(in the rows, 128 means zero)
Known rows, with every step that occurs
J/X: [127 114 145 109 120 162 139 146 129 135 133 145 137 134 138 147 134 119
 116 101 144 132  93]
L/E/X/C: [126 134 163 112 150 155  94 153 137 131 135 134 123 106 118 198 148 109
  96 103 151 157 151]
E/X/C/L: [115 109 116 101 150 126  74 144 130 142 145 176 145 114 127 202 125 126
 118  72 143 147 122]
J/X/E/L/R: [181  90 157  95 172 187 120 156 100 138 137 186 175 121 154 159  79 135
  98  98 148 107  97]
J/X/C/L: [134  97 101  86 139 144  85 174 119 177 151 174 142 123 125 177 119 131
 101  74 133 127 105]
E/L/R/X: [162  99 166  99 156 188 134 103  95 125 139 183 159 117 168 209 114 141
 117 133 145 119  94]
B/W/L: [120 126 144 124 172 162 143 141 150 169 142 155 122 108 158 172 119 112
 100 117 117 112 133]
C/X/E/L: [172 139 175 122 181 114 128 120 107 161 160 194 133 133 153 201 111 137
 133  62 116 126 112]
C/L/R/X: [146 101 134 102 156 205 114 111 102 129 141 169 165 103 159 208 137 128
 129 141 133 130 104]
R/X: [129 132 172 122 122 166 150 129 116 156 148 153 135 126 148 188 150 129
 128 124 121 136 109]
C/X/E: [154 161 181 136 162 133 133 138 129 180 156 157 129 122 138 176 145 129
 142  80 101 142 131]
W/L/E: [157 127 138 128 151 186 106 116 132 118 139 142 100  97 140 174 144  86
  90 141 138 138 141]
R/X/E: [154 142 187 131 138 166 147 160 110 191 159 161 144 121 135 180 133 129
 125 109 100 127 132]
R/X/E/L/C: [156 126 176 101 180 173 114 139  88 180 153 195 124 117 155 196  96 142
 111  99 135 121 154]
W/L/C: [130 127 132 114 160 190  91 117 129 148 127 149  83 104 153 150 134 109
 106 130 149 141 163]
L/C/X: [116 155 163 109 174 165 113 101 129 148 130 136  96 118 157 181 163 130
 147 102 140 163 152]
R/X/C/L/E: [153 118 134  93 156 169  86 152 103 173 166 161 126  95 125 235 146 120
  94 114 120 134 137]
B/W/L/R: [128 116 148 112 189 204 135 138 147 157 127 146 148  95 170 169 119 118
  93 144 128 111 134]
B/W/L/C/X/J: [ 85 155 185 111 236 175  99 145 152 199 150 155 109 119 133 174 147 131
 105 103  92 125 182]
X/C/L: [139  99 111 106 141 134  92 156 114 190 134 165 126 111 135 194 121 140
 112  90 120 137 111]
W/L/C/X: [127 162 142 107 183 174  85  92 137 140 152 158  84 110 152 171 167 109
 129 105 142 153 170]
J/X/C: [135 117 149  97 123 148 112 184 126 190 143 149 128 132 120 154 135 135
  99  87 132 132 112]

Rows
[138 112 129  97 140 145  97 153 104 196 164 180 141 112 129 216 137 138
 116  96 111 129 122] | R/X/C/L
[186 129 180 109 199 157 118 120 106 148 147 186 155 115 162 197 109 143
 134  91 126 125 117] | C/X/E/L/R
[178 136 176 113 165 219 108 147 110 173 167 178 157  98 141 162 136 111
 105 142 110 115 150] | W/L/R/X/E
[148  98 114 116 156 171 107 114 114 112 127 140 116  96 152 211 124 103
 104 126 140 142 109] | C/L/E
[149 126 157 116 136 163 136 178 121 172 146 155 146 128 131 140 117 121
 109  87 125 124 111] | J/X/E
[152 170 160 117 202 174  81 125 127 179 162 168  91 103 143 162 150 109
 125  93 122 141 194] | W/L/C/X/E
[110 141 196 137 158 139 126 141 131 167 141 149 132 147 116 177 159 140
 133  94  84 143 110] | C/X/J
[152 106 148  86 180 176 104 154 101 156 137 181 125 124 151 159  80 133
  94  80 160 120 136] | J/X/E/L/C
[127 175 166 108 242 167 105 145 147 210 166 167 108  96 157 182 134 120
 114  89 110 122 206] | B/W/L/C/X/E
[121 129 161 122 150 167 119 118 141  77 125 129 125 110 137 194 144  93
 109 119 160 158 133] | L/E/X
[166 103 171  84 157 175 109 149  91 179 144 187 155 111 145 209 116 158
 100 117 133 117 117] | E/L/R/X/C
[152 102 115 102 156 154  82 152 112 166 136 144 114  90 131 215 131 120
  92 109 131 144 131] | X/C/L/E
[157 129 160 111 152 219 110 114 118 135 154 168 147 104 147 173 153 109
 114 156 129 122 129] | W/L/R/X
[133 129 151 121 189 182 133 138 150 145 141 137 111  90 154 192 130  94
  82 136 127 118 154] | B/W/L/E
[147  85 108  73 155 187  77 170 113 163 137 164 168 106 132 173 122 136
  95 104 147 127 104] | J/X/C/L/R
[171 119 183 118 157 146 138 142  92 175 164 199 148 129 148 204  97 138
 115  92 114 109 114] | R/X/E/L
[105 120 193 135 163 172 108 145 137 105 122 130 142 124 107 179 142 103
  92 120 124 150 129] | L/E/X/J
[106 163 155 102 224 171 109 111 155 169 154 157  93 103 164 191 150 118
 118 103 130 133 184] | B/W/L/C/X
[147  98 106  81 155 168  74 169 117 150 149 154 132 103 119 198 129 112
  84  94 142 134 120] | J/X/C/L/E
[130  99 121  92 167 167  66 143 126 133 129 170 168 100 137 194 124 128
 113  99 156 147 124] | E/X/C/L/R
[135 134 158  97 191 144 104  83 111 131 138 174  99 125 167 204 128 138
 137  84 155 147 136] | E/L/C/X
[160  82 149 107 157 176 133 110 106 118 108 167 147 116 173 186  97 141
 111 126 156 123  87] | E/L/R
